Each row was made from one walk, in order. Every step used is in the known rows, and no mark comes twice. Write each row's walk.
In the rows, zero is written as 128.
Known rows:
zazitan/vukop/luvi/ropu/miruru: [122 117 144 129 146 108 121 160 162 112 105 148 116  74 105 183 137 141
 102 133 130 142  80 143 153 130 148]
tese/ropu/luvi/vukop/zazitan/diga: [118 122 135 111 151 190 174 119 151 121  80 143 126  99 181 135 169  93
 133 133 142 141 119 128 154 139 164]
pavi/diga/zazitan/vukop/tese: [129 158 101 118 133  92  49 183  80  90 165 158 154 119 112 147 146 222
 188 173 144 124 115 121 174 153  84]
diga/pavi/tave: [134 134 109 147  60 157 144  91 110 122 177  90 171 202  80 140  59 137
 140 105 166 122 154 144 119 158 102]
diga/zazitan/vukop/luvi/ropu/miruru: [129 137 151 118 134  90  75 175 141  90 122 158 118  61  89 136 154 175
 123 156 135 117  77 131 154 137 121]
zazitan/diga/pavi/tave/miruru: [129 147  93 122  94 173 145 106  88  93 180  96 156 207  88 119  77 168
 191 122 152 132 152 154 102 142 128]
vukop/tese/ropu: [144 131 136 137 144 180 148 152 171 116  89  97 120 146 117 153 123 134
  74 121 156 157  96 123 140 130 166]
ropu/luvi: [135  98 127 127 138 157 134  98 135 112 125 127 139 134 139 123 137  95
 123 116 132 127 122 137 134 130 146]
pavi/tave/miruru/ropu: [140 113 115 140  88 141 145  67 147 136 130 120 104 215  73  66  54  76
 120  61 116 138 137 155  50 116 115]
vukop/luvi/ropu: [151 131 158 140 133 119 144 108 156 135 117 115 106 112 129 164 119 120
  93 128 115 135  92 153 113 111 167]
tave/miruru: [157 100 138 154 115 167 160 103 131 125 142 151 136 172  82  63  91 105
 127  97 105 145 127 157  77 133 132]
vukop/luvi/ropu/tese: [131 132 172 123 141 114 135 115 172 150  93 109  86 101 148 166 139 104
  92 120 104 124  91 136  97 101 176]
diga/zazitan/vukop/tese/ropu/miruru: [126 138 135 116 140 130  77 202 150  80 103 147 126  84  82 131 157 184
 111 154 160 131  80 113 171 148 119]
pavi/tave/miruru: [134 110 114 136  83 156 148  85 143 110 143 126 116 216  71  77  45 101
 146  77 133 148 130 165  82 133 111]
ropu/luvi/vukop/zazitan/diga/pavi/tave: [ 91 135 134 113 119 173 147 103 114 125 129 141 140 126 171 149 112  96
 179 143 164 107 147 123 179 132 117]
vukop/zazitan/diga/pavi: [115 160 128 115 107 157 142 137  66 111 175 126 230 109 124 130 128 178
 174 185 159 102 152 135 156 168 110]
vukop/luvi: [148 128 120 149 115 131 121 118 130 121 120 132 132 129 125 167  97 121
  98 144 118 135 104 144 119 116 155]
tave/pavi/diga/zazitan: [132 129  91 148 103  83  92 119  60  84 186 109 156 190 153  64 125 199
 187 128 106 115 184 142 101 145 101]
miruru/ropu/tese/vukop/zazitan/diga/pavi: [107 144 120 118 134 108 147 127 114 193 126  99 137 114 157 129 147  93
 107 131 111 104 178  87 100 109 126]
diga/zazitan/vukop/luvi: [139 147 133 132 116 100  53 167 105  86 142 162 143  89  94 158 146 207
 141 181 139 125  71 133 167 143  97]
miruru/ropu/luvi: [148 108 121 135 138 133 132  72 136 152 113 117 127 132 133 104 145  67
  80  90 107 116 137 123  83 107 151]
tave/pavi/diga/zazitan/vukop: [122 131  91 145 109  75  74 138  58  77 183 122 158 177 147  88 138 223
 196 137 112 122 165 140 125 153  87]
miruru/ropu: [161 117 113 146 113 125 142  89 112 156 137 115 146 143 103  94 121 106
  72  94 105 124 152 121  82 123 136]
ropu/luvi/vukop: [126  96 133 134 136 172 151 102 131 132 115 152 108 121 166 129 128  81
 128 116 135 130 141 119 169 118 139]
tese/ropu/luvi/vukop/zazitan: [126 111 152 126 141 186 178 112 167 136  72 149 127  97 176 131 162  70
 108 118 138 139 115 127 149 143 155]
miruru/ropu/tese: [137 117 127 124 120 119 131  97 129 178 106 107 120 127 128  96 147  83
  71  88  89 111 149  99  66 108 146]
tave/miruru/ropu: [165 103 139 159 121 148 159  80 135 156 128 146 121 171  84  50 101  76
  94  77  83 136 136 144  37 113 138]
vukop/zazitan/diga/pavi/tave/miruru/ropu: [113 162 130 117 100 150 145 103  90 130 158 126 193 150 107  99  97 131
 171 146 142 100 149 145  97 147 108]
miruru/ropu/luvi/vukop: [141 106 127 141 138 143 149  77 132 170 106 136 100 121 153 110 135  56
  83  91 108 119 150 107 110  99 143]
luvi/ropu/tese/vukop: [120 110 163 113 152 107 174 136 164 168 124  90  82 109 147 124 154 107
 104 102 116 136 145 113 130 112 141]

Write each row's walk:
[121 120 138 125 164 161 107 171 171 101  84 126 123 114 122 199 161 158
 105 138 163 163  60 125 184 136 139] -> zazitan/vukop/tese/ropu/luvi
[ 99 132 164  91 160 108 170 150 144 158 128  95 107  86 164 127 168 127
 137 136 124 123 146 115 148 118 138] -> luvi/ropu/tese/vukop/zazitan/diga
[115 118 117 136 111 113 138  88 180 165  94 115  56 200 114 111  56  39
 109  74 102 142 131 135  52  82 129] -> pavi/tave/miruru/ropu/tese/vukop/luvi
[135 120 129 152 150  95 167 142 162 155 129 110  85 122 151 179 104 102
  94 142 126 158 134 132 156  98 140] -> tese/vukop/luvi/ropu
[106 135 114 109 145 100 142 132 119 184 113 107 124 106 162 117 153  90
 103 130 102 113 172  90 104 102 131] -> miruru/ropu/tese/vukop/zazitan/diga
[111 119 119 142 127 114 167 161 114 149 153 135 169 108 144 133 105 113
 123 167 147 137 169 119 190 141  89] -> tese/vukop/zazitan
[123 111 122 146 157  96 176 158 182 153 111 118  77 105 142 160  97  70
  81 127 126 149 146 125 143  97 157] -> tese/vukop/luvi/ropu/miruru
[105 117 119 128 140 106 135 154 157 165  99 113  85 121 170 169 123  84
 101 136 110 136 139 101 133  95 143] -> ropu/tese/vukop/luvi
[148 147  91 122 111  96  79 144  65 100 180 153 166 135 117  98 136 189
 185 153 126 111 153 132 132 158  95] -> pavi/diga/zazitan
[137  99 151 117 134 132 187 130 168 126 123 116 115  97  95  75 126  93
  86  80 125 122 149 141 107 137 169] -> luvi/ropu/miruru
[136 157  97 124 124  77  46 166  77  94 161 170 155 109 123 158 145 208
 190 177 127 120 110 133 155 151  90] -> pavi/diga/zazitan/vukop/luvi
[114 151 120 102 117 148 138 142  71 101 160 137 213  97 130 114 134 172
 168 182 146 111 143 138 162 159 117] -> vukop/zazitan/diga
[126 112 112 133 135 101 146 118 140 194 109 102  99 129 144 114 138  70
  70  96  93 126 170  87  88  94 134] -> miruru/ropu/tese/vukop
[124 148 166 111 134  86  59 165 134 108 120 146 110  69 112 160 178 193
 136 165 125 116  62 122 151 130 112] -> diga/zazitan/vukop/luvi/ropu/tese
[101 141 170 101 151 114 174 145 139 166 139  88 123  96 159 141 163 130
 141 137 133 115 154 112 141 125 134] -> luvi/ropu/tese/vukop/zazitan/diga/pavi
[127 104 124 138 105 155 151  59 160 146 108 138  72 202 108  78  60  43
 128  59 118 136 137 142  72 100 119] -> pavi/tave/miruru/ropu/luvi/vukop
[118 109 144 133 155 180 139 125 151 130  97 139  87 122 168 153 119  85
 116 125 150 133 123 107 183 101 148] -> ropu/luvi/vukop/tese
[135 157 104 116 139 104  63 183 101  92 140 152 146 118 118 151 164 211
 175 163 145 134 103 123 162 158  99] -> pavi/diga/zazitan/vukop/tese/ropu
[121 138 104 144 131  93  78 156  95  76 145 107 135 176 156 111 148 214
 173 135 125 134 140 133 126 143 108] -> tave/pavi/diga/zazitan/vukop/tese/ropu
[118 129 160 122 145 103 104 151 155 129 104 133 108  82 127 202 159 160
 115 141 119 141  65 133 151 122 139] -> zazitan/vukop/luvi/ropu/tese
[132 147 139 125 128 119  54 189 108  82 145 143 144 101  85 147 147 224
 139 176 161 129  79 115 192 145  87] -> diga/zazitan/vukop/tese
[126 150 111 109 156 109  57 173 117  90 124 153 134 114 137 158 178 188
 180 161 146 129  93 123 163 150 108] -> pavi/diga/zazitan/vukop/tese/ropu/luvi
[124 113 124 126  95 137 138  71 158 148 112 116  87 206  87  68  68  63
 118  56 104 130 135 142  39 108 123] -> pavi/tave/miruru/ropu/tese
[138 160 121 117 136  68  61 159  94 103 159 160 138  99 124 155 159 207
 186 168 124 120 103 138 149 146 100] -> pavi/diga/zazitan/vukop/luvi/ropu
[121 137 134 129 137 149 147  87 106 166 121 134 142 108 165 127 144  77
 121 127 124  98 158 106 121 112 136] -> miruru/ropu/luvi/vukop/zazitan/diga/pavi
[110 150 131 131 104 173 168 140  67 136 160 156 176  98 154 136 111 151
 167 173 153 113 172 112 194 150 106] -> luvi/vukop/zazitan/diga/pavi
[146 102 130 125 143 179 163 102 175 116  83 117 128 132 144 124 164  86
  94  98 133 148 103 143 111 142 172] -> tese/ropu/luvi
